Each row comes from the steps of one walk. Every step used is in the known rows, and no mark comes twice. Write the walk behind each row, first mark first.
Known rows:
A, V, J: [-0.582 -2.225  1.316  1.250  0.190  2.398  1.623  0.326 -3.991  1.100
  0.161  1.126  0.790 -2.625  2.393  1.714  1.845 -3.042  1.693 -0.643
 -1.534 -1.688 -2.747  1.732  5.399  0.376 -2.033  0.316 -4.259 -4.691
  2.384]
H, T, J, U, N, V, A: [-0.155 -1.336  2.461  1.507  0.076 -1.235  5.055  2.007 -5.013  3.755
  0.247 -3.249  2.233  0.253  4.194 -0.062 -0.990  1.231  1.366  0.367
 -1.138 -3.297  0.631  0.764 -2.925  1.211  0.486  0.756 -0.562  1.087
  1.259]
J, K: [ 2.747 -0.940 -2.428 -0.717  1.473  0.013  1.694 -0.004 -0.327 -0.532
 -2.389 -3.404  3.492 -0.354  3.496 -5.896  2.143  0.412 -0.055 -0.263
  0.022 -0.474 -0.288  3.726 -0.283 -1.203 -1.434 -0.198 -3.177 -0.906
  3.223]
T, J, U, N: [ 2.220  0.764  0.082  0.485  0.709 -1.143  3.632  3.445 -3.987  5.079
 -3.121  1.175  4.023 -1.872  2.962  1.783  2.697 -1.594  0.696 -0.867
  2.007 -2.383  1.192  2.861  0.839 -1.069 -3.674  0.597  0.346  1.173
  0.132]
V, J, T, H: [-0.651 -1.548 -0.205 -5.087 -3.068 -2.304 -2.146  4.305 -1.389 -0.034
 -0.661 -2.555  3.070 -2.517  3.414 -0.769 -5.734 -1.653  0.895 -0.121
 -0.860 -0.359 -0.446  3.534  0.632  3.897  1.121  0.018 -5.003 -0.029
  2.704]
M, N, V: [ 0.540 -0.325  3.167 -0.335  1.400 -3.130  0.498  1.304 -1.604  2.764
  0.924 -7.704  2.519  1.060  1.690 -1.184 -2.732  1.828 -3.003  1.636
  3.558 -1.993 -2.886 -2.991  1.875  0.059  1.878 -0.263 -0.622 -1.041
  0.506]
U, N, V: [ 0.609 -0.355  3.681 -1.553  0.099 -2.338  2.349  1.158 -3.367  4.433
 -1.706 -6.635  3.616  0.895  1.163 -0.199 -0.994 -0.341 -1.159  0.239
  3.502 -1.601 -0.315 -3.029  0.756  0.324  0.589  0.832  1.893 -1.448
  0.149]
H, T: [-1.330 -2.691 -0.884 -2.107  1.097 -0.581  2.372 -1.771 -0.822  2.637
  0.884  1.574  0.473 -1.226  0.226 -0.958  0.535 -0.945  1.997 -0.576
  2.847 -0.769 -2.436  2.092 -1.086  1.319 -1.415 -1.148 -0.193  2.407
  0.313]
U, N: [ 3.207  0.136  1.736 -2.092  0.688 -1.457  0.969  0.302 -4.580  5.527
 -1.709  1.221  3.075 -1.145  0.739  0.476  1.373 -1.768 -0.330 -0.369
  3.590 -0.923  0.100  1.487  2.505 -0.264 -2.413  0.552  2.194 -1.409
  0.035]
J, T: [-1.268 -0.947 -1.070 -7.216  0.360  0.075 -1.345  3.416 -1.369 -0.342
 -1.662 -1.427  2.899 -0.576  3.555 -1.170 -1.343  0.445 -0.679 -0.349
 -0.280 -0.617  0.034  3.466  0.169  2.104 -1.403 -0.136 -2.354  1.143
  2.534]
N, V, A, M, J, U: [-1.986 -0.587 -0.466  4.741  1.425 -2.675 -1.456  4.542 -3.072  2.169
 -0.584 -2.401  2.479 -2.222  5.996  1.840 -2.474  1.601  0.069 -1.721
 -2.207 -0.539 -0.644  2.187  1.723 -5.209 -0.434  0.272 -1.330 -1.321
  3.554]
J, U: [-1.862 -0.687 -3.358  2.719  1.337  0.073 -0.208  3.479 -1.816 -0.206
 -2.819  0.215  2.150 -0.819  3.540  1.770 -0.248 -0.103  0.954 -0.516
 -1.086 -0.527 -0.159  3.273 -0.183 -0.884 -1.811  0.116 -2.020  1.668
  2.082]
T, H: [-0.501 -1.296 -0.551 -1.103 -2.975 -3.309 -2.508  1.826 -1.455  1.154
 -0.291 -1.349  2.113 -0.800  2.118 -1.387 -4.722 -0.795  0.721 -0.335
  2.647 -0.327 -1.714  2.187 -0.827  2.909  0.440 -0.148 -3.269 -0.620
  1.509]
V, J: [ 0.608 -2.340  1.426  0.277  0.037  1.750  0.842  0.977 -3.314  0.432
 -0.558 -0.132  1.202 -2.358  0.811  1.074  0.358 -3.979  1.603  0.057
 -0.587 -0.759 -2.157  2.509  4.867  1.244  0.410  0.206 -2.530 -3.688
  2.257]
M, N, V, A, U: [-1.877 -1.174  5.683  2.427  0.964 -0.411 -0.603 -0.391 -4.685  5.579
  1.887 -2.587  1.327 -2.103  4.689  1.301 -2.251  2.062 -2.565 -0.598
  1.767 -3.289 -1.070  1.811  0.664 -0.573 -1.604  0.274 -2.311 -1.137
  1.644]
H, T, J, U, N, M: [ 0.848  0.640  0.629 -2.990  0.218 -2.046  2.760  0.814 -5.148  1.649
 -3.214  0.517  3.891 -1.019  2.253 -0.726  0.327  0.176 -1.539 -0.048
  2.377  1.859  0.192  0.734  1.769  0.120 -3.840  2.555 -0.224  1.365
 -0.415]
N, U, J, K: [ 2.337  0.713 -2.066  1.582  0.066 -1.317  5.744  1.976  1.542 -1.174
 -2.449 -3.069  4.778 -2.398  3.700 -2.320  2.473  0.247 -0.760  1.412
 -0.502  1.090  1.298  3.961  1.073 -2.260 -1.503 -0.036 -3.426 -1.827
  2.544]
U, N, M, J, T: [-0.027  0.849  0.754 -8.322  0.397 -2.794 -2.049  4.064 -3.453  0.987
 -1.516 -1.903  3.970 -2.429  3.963 -1.495 -2.988  0.271 -1.746 -0.778
 -0.156  2.781 -0.467  2.391  4.244 -1.788 -1.944  1.642 -1.501 -0.849
  2.453]
U, J, T, H: [-0.820  0.101 -0.742 -4.806 -3.562 -3.706 -0.182  4.532 -0.371  1.510
 -1.159 -1.807  3.798 -2.149  3.804 -0.304 -5.078 -0.318  0.471  0.578
  0.298  0.970  0.726  3.269 -0.430  2.922 -0.219 -0.165 -4.479  0.354
  1.717]
V, J, U: [-1.222 -1.467 -2.142  3.536  1.182  1.434  0.875  3.931 -2.595 -0.544
 -2.590  0.040  2.041 -2.536  3.217  3.038 -0.175 -2.356  1.966 -0.229
 -3.277 -0.615 -0.323  3.705  2.564 -0.683 -0.660  0.372 -3.164  0.087
  2.661]
V, A, U: [-2.346 -1.621  3.900  2.154  0.378  1.001 -1.123 -0.817 -5.100  4.682
  1.007  1.226  0.848 -2.546  4.568  1.561 -0.820  0.912 -1.050 -1.595
  1.348 -2.622 -0.694  4.187  0.191 -0.052 -3.088  0.264 -2.493 -1.276
  2.081]
M, N: [ 3.059  0.104  1.035 -0.375  2.539 -2.543 -1.659  0.666 -2.005  3.204
  2.049 -0.232  1.632 -0.773  1.500 -0.838 -1.181  1.355 -3.053  1.649
  3.532 -1.440 -3.395  1.685  3.940 -0.575 -0.576 -1.055 -1.472 -0.861
  0.463]
M, J, T: [-1.123 -0.206 -0.400 -6.594  0.562 -1.833 -2.284  4.561 -1.634  0.760
 -0.536 -1.830  2.940 -2.270  4.137 -1.025 -2.545 -0.079 -0.365 -1.140
 -0.570  1.030 -1.205  3.428  2.929 -1.622 -1.126  0.254 -2.330 -0.656
  3.195]

Write each row's walk:
[ 1.871  0.753  1.976 -4.329 -0.123 -2.101 -0.153 -0.571 -6.005  1.454
 -2.873  0.059  3.628 -0.116  1.045 -1.636 -0.668  0.146 -2.831  0.406
  3.404  2.836 -0.390 -0.272  3.598  0.608 -2.941  2.825  0.819 -1.670
 -0.120] -> U, N, M
[ 0.215  0.371  0.447 -6.438 -2.883 -5.388 -3.212  4.409 -2.560  1.622
 -0.846 -2.671  4.107 -2.680  3.853 -1.756 -6.825 -0.321 -0.672 -0.660
  0.845  2.012 -0.449  2.454  1.648  0.895 -0.174  1.137 -3.331 -0.225
  2.101] -> U, N, M, J, T, H
[-0.153 -0.301  2.583 -5.673  0.467 -3.210 -2.043  4.548 -3.488  3.638
  0.341 -3.620  3.736 -2.426  5.793 -0.722 -3.228  1.825 -1.634 -1.601
 -1.035 -0.717  0.252  2.263  2.647 -2.435 -0.481  0.266 -0.592 -1.859
  3.492] -> U, N, V, A, M, J, T
[-1.035 -1.043 -0.992 -5.585 -2.908 -3.216 -2.873  4.013 -0.813  0.171
 -0.884 -2.449  3.169 -1.296  3.656 -1.662 -5.859 -0.061  0.178 -0.322
  0.673 -0.306 -0.382  3.328 -1.283  3.754  0.306 -0.175 -4.263  1.174
  2.285] -> J, T, H
[-1.880 -1.497 -0.881  3.578  0.963  0.794  1.761  4.291 -2.368 -0.421
 -2.750 -3.641  2.500 -1.738  3.271  2.892 -1.118 -1.889  1.509  0.036
 -3.161 -0.965 -0.247  1.398  2.019 -0.606  0.608  0.667 -2.734  0.056
  2.524] -> N, V, J, U
[ 0.941  0.660  0.970 -1.710  0.459 -1.045  0.967  0.798 -6.456  1.033
 -3.394  0.662  3.722 -1.564  2.693  0.548 -0.145 -0.225 -1.843  0.048
  0.201  2.465  0.137  0.252  4.701 -0.622 -3.810  3.154 -1.139 -1.518
  0.541] -> A, V, J, U, N, M
[ 1.218  1.140  0.756 -2.564 -0.093 -1.895  1.705  1.580 -5.570  1.061
 -3.853  0.095  4.282 -0.631  2.660 -0.686  0.244  0.272 -2.190  0.053
  2.279  1.883  0.393  0.638  2.513 -0.077 -3.755  2.868 -0.541  0.027
 -0.034] -> T, J, U, N, M
[-0.163  0.593 -0.234 -3.880 -3.100 -4.924 -0.379  5.457  0.551  0.524
  0.103 -2.436  4.120 -3.153  3.844  0.776 -6.094  0.520 -1.331  1.463
  0.729  0.468  0.311  3.350  0.755  2.487  0.515 -0.400 -4.567  0.642
  1.461] -> M, N, U, J, T, H
[ 2.643  0.045  0.530  1.004  1.374 -0.346  2.039  2.799 -4.868  4.552
 -2.918  1.181  3.493 -3.014  2.028  3.149  1.168 -2.990  1.137 -0.282
 -0.544 -0.934  1.220  2.750  3.624 -1.403 -2.030  0.887  0.643 -0.387
  0.818] -> V, J, U, N
[-0.018  0.324  0.500 -3.457 -3.078 -5.296 -1.192  5.233  0.320  1.321
  0.600 -2.337  4.281 -3.461  4.593  0.858 -5.964  1.455 -2.148  0.815
  0.982 -0.272  0.478  3.374  0.996  1.897  0.373 -0.704 -4.102 -0.173
  1.831] -> A, M, N, U, J, T, H
[ 0.647 -0.553  1.680  2.382  0.986 -3.574 -2.223  2.502  0.058 -1.644
  2.605 -1.328  2.645 -3.012  2.659  2.667 -2.147  2.723 -5.435  0.898
  3.790 -2.983 -2.448  2.479  3.705 -0.674  0.480 -0.892 -0.296 -1.676
  1.401] -> A, M, N, U
[ 0.917 -0.477  4.107  1.582  0.544 -4.382 -2.160  1.840 -5.016  5.867
  2.087 -2.125  2.291 -2.559  4.588 -0.256 -2.268  1.387 -1.108 -2.227
  1.308 -0.679 -1.987  0.851  4.375 -5.515 -0.155  0.266  1.038 -5.703
  3.057] -> U, N, V, A, M, J
[ 2.565 -1.630 -1.294  0.776  1.410  1.718  3.380 -0.074 -1.477 -0.430
 -1.640 -2.589  3.037 -2.273  4.226 -4.185  3.225 -1.321  1.119 -0.539
 -2.894 -1.251 -0.793  3.576  2.861 -1.601 -1.997  0.010 -5.499 -3.266
  3.914] -> A, V, J, K
[ 1.294 -1.720  4.218 -0.219 -0.095  0.139  3.007  1.487 -4.230  2.800
 -1.190 -4.837  2.658 -1.871  0.713  1.448 -0.554 -3.706  0.731  0.536
  0.049 -1.451 -1.065 -0.998  4.740  0.839  1.659  0.887 -0.511 -3.762
  1.338] -> U, N, V, J
[-0.404 -0.369  2.375 -0.191  0.419 -2.271  5.283  2.611 -2.397  4.595
 -2.083 -6.173  3.875 -0.058  2.300  0.623  0.027 -0.354  0.210 -0.127
  2.458 -2.633  0.209 -1.978 -1.023 -0.194 -0.325  0.573  0.999  1.660
 -0.171] -> H, T, J, U, N, V
[-0.574  0.373  1.667 -5.963 -2.709 -5.099 -3.502  3.935 -2.788  2.949
 -0.686 -2.490  4.105 -3.737  4.447 -0.881 -6.862 -0.191 -1.289 -1.266
  1.346  1.529 -0.249  2.849  1.965  0.287 -1.125  1.249 -3.693 -0.124
  2.065] -> A, U, N, M, J, T, H
[-1.009  1.113  0.280  2.381 -1.711 -1.871  5.027  3.144  0.334  0.023
 -0.967  0.497  3.277 -2.921  1.652  4.308  0.687 -0.736 -0.891  2.075
  2.021  1.507  0.354  2.215  2.960 -0.592 -1.316  0.232 -1.329 -2.837
  0.388] -> N, U, J
[-1.698  0.728  4.186  2.914 -1.111 -0.675  5.140  1.012 -3.014  6.376
 -0.300 -0.493  2.550 -2.718  3.890  3.373  0.343  0.261 -0.350  0.857
  1.134  0.416  1.180  1.753  1.778 -1.427 -2.701  0.343 -2.278 -3.078
  0.664] -> N, V, A, U, J
[-0.915  0.702 -0.679 -6.092 -0.626 -0.625  2.509  4.267 -0.730  1.624
 -2.107 -0.564  3.757 -1.719  3.715  0.740 -0.285  0.061 -0.211  0.930
 -0.701  1.291  1.546  3.407  1.495  0.948 -2.151 -0.178 -2.692 -0.056
  1.743] -> U, J, T
[ 0.179 -0.611  2.599  2.275  0.445 -2.083  1.811  2.608 -5.905  3.573
  0.186 -3.842  2.383 -0.132  4.422  0.253 -2.835  1.135  0.605  0.298
 -1.959 -1.421  0.298  0.400 -0.360 -1.089  1.186  1.267 -0.051 -1.424
  2.210] -> M, J, U, N, V, A
[ 1.500  0.608  1.004 -2.212  0.375 -1.375  0.616  1.128 -6.142  0.717
 -3.718  0.020  3.851 -1.454  1.937  0.194 -0.783 -0.752 -1.946  0.391
  0.660  2.929  0.388  0.617  4.396 -0.207 -2.581  3.034 -0.338 -1.066
  0.433] -> V, J, U, N, M
[-1.984  0.771  1.150 -5.337 -0.469 -0.163  2.030  3.627 -1.120  3.397
 -1.760 -0.355  3.722 -3.191  4.565  1.926 -0.266  0.284 -1.065  0.070
 -0.054  0.621  1.765  3.951  1.856  0.155 -3.461 -0.057 -3.168  0.024
  1.705] -> A, U, J, T
[ 2.886  0.984  1.489  2.144  1.182 -1.347  5.660  0.590 -0.675  4.170
 -0.956 -4.666  4.403 -2.499  5.337 -3.083  1.544  1.809 -1.555  1.300
 -0.673 -0.090  1.405  3.001  1.154 -3.347 -1.968 -0.142 -4.301 -1.866
  2.328] -> M, N, V, A, U, J, K
[-0.572 -1.073  2.701 -4.935 -2.969 -2.946 -1.238  4.088 -2.283  2.901
 -0.847 -4.641  3.956 -3.460  3.848  0.416 -6.043 -1.617 -0.148 -0.575
 -0.026 -1.155  0.466  2.226  1.055  3.056  0.717  0.405 -4.092  0.099
  2.080] -> A, U, N, V, J, T, H
[ 0.777 -0.768  4.242  0.286  1.364 -3.751 -0.639  1.024 -1.850  3.933
  1.552 -7.616  2.615  0.663  2.761 -1.079 -2.698  3.144 -4.155  0.708
  3.983 -3.011 -2.563 -2.916  2.226 -0.744  1.589 -0.804  0.079 -2.203
  1.015] -> A, M, N, V
[ 1.377 -1.982  4.640  1.033  0.740 -0.794  0.879  1.450 -3.128  2.487
  1.143 -5.505  2.039 -1.947  1.789  0.847 -1.663 -1.313 -1.419  0.885
  0.325 -2.429 -2.597 -0.891  5.862  0.113  2.417 -0.292 -1.836 -4.244
  1.949] -> A, M, N, V, J
[ 1.880  0.297 -0.072  0.101  0.958 -1.291  4.688  2.697 -3.493  5.613
 -2.483  1.692  3.677 -2.302  2.611  1.760  2.773 -1.625  1.363 -0.882
  2.032 -2.359  0.984  2.955  0.135 -0.961 -3.729  0.256  0.586  2.527
 -0.220] -> H, T, J, U, N
[ 0.729  1.169  3.747 -1.135  0.384 -3.795 -1.783  0.936 -6.417  4.148
  0.094 -0.081  2.756 -3.310  3.281 -0.488 -2.559 -0.130 -1.878 -1.253
  1.920  3.372 -2.022  1.238  6.198 -4.856 -2.538  2.681 -0.371 -4.146
  1.659] -> V, A, U, N, M, J
[ 0.146 -0.871  2.618  1.990 -0.179 -1.040  3.947  2.749 -5.604  3.221
 -0.422 -3.741  2.560  0.745  4.613 -0.054 -1.127  1.305  0.696  0.446
 -1.146 -3.312  0.758  0.697 -2.293  1.046  0.540  1.051 -0.796 -0.284
  1.668] -> T, J, U, N, V, A
[ 2.335 -1.244 -2.022 -1.271  0.655 -0.110  6.525  0.333  0.923  0.660
 -1.480 -2.827  3.555 -1.022  3.922 -6.559  4.601 -0.068  1.412 -0.898
  1.399 -2.756 -0.757  4.425 -2.491 -0.346 -2.792 -0.798 -4.426  1.591
  2.217] -> H, T, J, K
[ 0.661 -2.112  4.403  1.477  0.088 -2.197 -1.076  0.244 -5.442  4.973
  1.222 -2.291  2.215 -0.084  4.899 -0.411 -1.169  3.555 -2.195 -1.390
  1.302 -4.019  0.274  0.606  0.156 -0.552 -0.005 -0.482  1.390 -3.977
  2.593] -> U, N, V, A, M
[ 4.032  0.861 -0.672 -1.772  1.476 -2.994  1.019  0.633 -2.311  0.755
 -2.259 -3.790  4.635 -2.097  3.912 -6.233  0.559  0.172 -1.179 -0.664
  0.078  2.931 -0.742  2.632  3.708 -5.177 -2.073  1.523 -2.388 -2.848
  3.136] -> U, N, M, J, K
[ 0.419 -0.206  0.549  1.706  0.948 -2.940 -1.084  2.843  0.270 -2.805
  1.960 -1.401  2.472 -2.588  1.564  2.568 -2.283  1.350 -4.319  1.837
  3.385 -1.947 -2.802  2.490  3.306  0.138  0.637 -0.354 -1.004 -0.529
  0.915] -> M, N, U
[-1.411 -0.739  1.858 -5.222  0.325 -2.718 -2.605  4.508 -2.676  2.021
  0.638 -4.043  3.168 -1.989  5.991 -1.117 -3.640  2.196 -1.512 -1.607
 -1.331 -0.693 -0.427  2.393  2.126 -2.089 -0.042  0.047 -1.593 -1.882
  3.971] -> N, V, A, M, J, T
